Every row comes from one small tree of marks. The marks that hang from a mark follow it in brackets, in alphabetical order. Every link used is in the known rows. Which tree was each row made from?
Known rows:
L[Q]: [ 4.05 -6.18 -0.08 -0.37 -1.10 -7.59  1.80  0.26 -1.32  0.63 -0.45  2.62
  0.97 -1.49  4.99  2.57  0.66  0.60]
K[L[Q] M[F V[B]]]: [ 8.53 -6.04 -0.33  5.73 -3.83 -3.54  1.67 -2.61 -2.66  1.42  1.04  1.43
 -2.87  5.87  2.82  1.76  3.10 -2.23]
D[Q[P V[B]]]: [ 1.56 -5.26 -1.91  0.94 -2.47 -5.51  0.06 -2.05 -3.76 -0.69  2.18  0.99
 -1.95  0.85  5.60  1.18  2.51  0.53]
F[Q]: [ 1.68 -5.97 -0.02 -0.87 -0.49 -6.44  0.29  0.61 -0.97  0.32 -1.31  3.46
  1.80  0.12  4.70  2.24 -0.21 -0.38]
M[F V[B]]: [ 3.99 -5.63 -0.92  2.13 -1.61 -5.06  0.04 -1.19 -3.88  1.60  3.21  1.60
 -0.15  2.86  2.38  1.48  0.63 -1.62]
K[L[Q[P]] M]: [ 6.24 -5.89 -0.51  4.86 -1.35 -5.64  0.79 -1.05 -1.43 -0.09 -1.03  2.00
 -1.72  2.79  5.99  3.79  3.62  0.13]
F[Q[V[B]]]: [ 1.33 -3.78  0.23 -0.88 -2.30 -4.30  0.20 -0.27 -2.07 -0.86 -0.30  2.50
 -1.23  2.24  4.44 -0.06  1.33 -0.50]
F[B Q[D]]: [-0.94 -4.40  1.46 -3.79 -1.20 -2.57  1.01  1.73  0.36 -1.41 -3.60  3.80
  1.80  2.67  4.77  1.73  0.61 -0.16]
Q[D V[B]]: [ 0.51 -2.44 -0.97 -0.43 -1.17 -4.29  1.93 -0.40 -0.85 -1.31  0.42  1.79
 -1.60  2.15  5.91  1.41  3.82  0.32]
F[B]: [ 2.25 -5.29  0.55 -1.06 -1.31 -6.33 -0.40  1.37 -1.63 -0.66  0.85  2.11
  1.44  1.06  5.67  2.86  1.78 -0.17]
F[B Q[V]]: [ 0.31 -4.86  2.71 -2.56 -2.20 -3.96 -0.87  0.61 -1.95 -1.26 -0.80  2.06
 -0.48  3.46  5.02  1.50 -0.17 -0.51]
B[V]: [ 1.84 -6.04 -0.61  0.49 -1.39 -9.05  1.04  0.26 -1.88  0.37  2.24  2.03
  0.25  0.82  6.38  3.51  1.22 -0.09]
M[F[Q[D P V]]]: [-1.19 -4.49  1.17 -0.53  1.06 -1.98  0.18 -0.44 -2.58  0.18 -1.74  2.27
 -0.98  3.70  2.54  2.42 -1.94  0.64]
D[Q[V]]: [ 2.16 -7.03 -1.18  0.51 -1.91 -8.24  0.94 -2.06 -2.36  0.56  2.37  0.99
 -0.87 -0.01  6.59  3.52  1.44 -0.21]
M[F V]: [ 3.53 -7.16 -0.21  2.25 -0.18 -6.74 -0.32 -1.31 -3.43  2.47  3.02  1.52
  0.59  2.22  2.97  3.74 -1.00 -1.54]
K[M[F[B Q[D]] V]]: [ 2.06 -6.12  2.22 -0.19 -0.77 -1.00 -0.21 -0.48 -1.39  0.37 -2.30  2.06
  0.07  7.59  1.84  2.48 -0.21 -2.48]
V[B]: [ 3.34 -4.26 -1.74  0.58 -1.45 -6.64  0.71  0.52 -1.76 -0.25  1.32  2.45
  0.68 -0.17  5.13  1.39  3.28 -0.05]
F[Q[P V]]: [-0.20 -5.06  0.97 -0.16  0.02 -4.86 -1.27 -0.40 -2.79 -0.55 -0.59  2.17
 -0.83  2.00  4.77  2.14 -0.80  0.40]
Q[D P V[B]]: [-0.59 -2.16 -1.03  0.20 -0.33 -3.19  0.67 -0.44 -1.94 -1.72  0.21  1.61
 -1.88  2.47  5.61  1.31  3.35  1.08]
M[F[B Q] V]: [ 1.78 -6.98  2.51 -1.17 -1.91 -2.86 -1.28 -0.14 -3.37  1.05  0.02  2.49
  0.95  4.84  1.66  1.72 -2.64 -2.04]

Write each row's tree:
[ 1.10 -6.83 -1.16  1.21 -1.12 -7.16 -0.31 -2.09 -3.42  0.14  2.17  0.85
 -1.25  0.26  6.25  3.36  0.91  0.65]	D[Q[P V]]
[-1.77 -3.73  2.44 -3.60 -1.52 -2.12  0.62  0.64 -0.29 -1.82 -2.67  2.65
 -0.48  4.19  5.26  1.56  0.55 -0.20]	F[B Q[D V]]
[ 2.33 -6.30  1.53 -0.55 -2.27 -5.96  0.13  1.06 -3.58  0.48  2.46  1.41
  0.11  3.58  3.76  2.91 -0.52 -0.52]	M[F[B[V]]]
[-0.09 -4.74  1.25 -1.13  0.19 -3.04  1.33 -0.40 -1.46  0.56 -1.63  2.43
 -0.60  3.35  2.83  2.51 -1.45 -0.21]	M[F[Q[D V]]]
[ 1.92 -5.89  1.44  0.04 -0.49 -4.94 -0.10 -0.54 -3.08  1.21  0.25  1.95
 -0.59  2.72  2.54  2.42 -2.12 -0.64]	M[F[Q[V]]]
[-1.91 -4.73  1.94 -4.05 -2.50 -3.26  1.65  1.55 -0.21 -1.53 -2.52  3.49
  0.68  4.15  5.42  1.62  0.15 -0.24]	F[B[V] Q[D]]
[-2.98 -4.52  1.88 -3.48 -1.72 -2.13  0.37  1.56 -1.26 -1.98 -2.75  3.32
  0.26  4.44  5.15  1.56 -0.24  0.58]	F[B[V] Q[D P]]
[ 6.90 -4.01 -0.09  4.30 -4.05 -4.61  2.01 -1.91 -1.36 -0.96  0.22  1.06
 -4.32  4.51  6.17  1.51  5.63 -0.77]	K[L[Q[V[B]]] M]
[-0.64 -2.67  0.13 -2.01 -1.60 -2.48  1.77 -0.16 -0.50 -1.49 -2.18  3.02
 -1.26  3.02  4.81  0.12  1.98 -0.01]	F[Q[D V[B]]]
[ 5.24 -7.10  1.38  2.54 -0.93 -4.77 -1.64 -0.90 -3.36  1.08  2.08  0.37
 -0.34  5.93  2.72  3.61  0.91 -2.49]	K[M[F[B] V]]
[-1.69 -2.49  0.04 -1.42 -0.81 -1.35  0.56 -0.24 -1.57 -1.90 -2.29  2.83
 -1.52  3.31  4.43  0.03  1.54  0.71]	F[Q[D P V[B]]]
[-0.71 -4.36  2.93 -2.86 -1.22 -1.01  0.61  0.53 -1.70 -0.59 -2.03  2.23
 -0.65  5.18  2.65  1.82 -1.31 -0.35]	M[F[B Q[D V]]]
[ 0.30 -3.60  0.25 -0.32 -1.43 -3.16 -1.01 -0.33 -3.19 -1.27 -0.44  2.32
 -1.54  2.59  4.15 -0.12  0.81  0.37]	F[Q[P V[B]]]
[-1.75 -4.11  2.86 -2.26 -0.30  0.12 -0.71  0.41 -2.84 -0.97 -2.21  1.98
 -0.96  5.43  2.43  1.70 -1.89  0.37]	M[F[B Q[D P V]]]
[ 1.87 -5.69  0.08  1.06 -1.21 -2.11 -1.30 -1.01 -4.57  1.11  0.44  2.68
 -0.09  3.94  0.86  0.16 -1.66 -1.13]	M[F[Q[P]] V[B]]
[ 3.50 -5.26  2.64  3.49 -2.10 -1.06 -2.02 -0.81 -3.46 -0.70 -0.79  1.11
 -3.26  8.73  3.44  2.87  0.99 -1.23]	K[L M[F[B Q[P V]]]]
[ 2.94 -6.71  1.42  0.43 -1.46 -4.70 -1.14 -0.41 -3.73  1.24  2.64  1.24
  0.60  3.99  2.77  3.02 -0.87 -1.70]	M[F[B] V]
[ 4.05 -6.69  2.02  4.08 -2.28 -0.98 -2.17 -1.32 -3.42  0.39 -0.49  1.82
 -1.66  9.08  2.72  2.97  0.31 -2.48]	K[L M[F[B Q[P]] V]]
[ 4.42 -6.50  2.17  2.54 -3.94 -3.29  0.27  0.12 -2.19  0.01 -0.52  2.19
 -1.79  8.27  3.88  2.92  1.16 -2.11]	K[L M[F[B[V] Q]]]
[-0.87 -5.39  2.41 -3.23 -2.11 -2.30  1.54  1.40 -1.55 -0.29 -1.91  3.13
  0.49  5.05  2.83  1.77 -1.66 -0.51]	M[F[B[V] Q[D]]]
[ 6.06 -6.60 -0.05  4.53 -1.24 -4.61  0.44 -0.65 -1.35  1.32 -1.13  2.61
 -0.62  5.06  3.49  3.74  1.40 -1.88]	K[L M[F[Q]]]
[-0.86 -5.59  2.10 -2.44 -2.26 -4.07 -1.14  1.33 -2.86 -1.36 -0.92  2.84
  0.32  3.71  4.81  1.43 -0.93  0.14]	F[B[V] Q[P]]
[ 3.86 -5.51 -0.25  4.60 -1.28 -3.28  1.73 -2.48 -0.43 -0.08 -1.75  1.98
 -2.40  5.41  6.09  3.98  3.55 -0.68]	K[L[Q[D P]] M[V]]
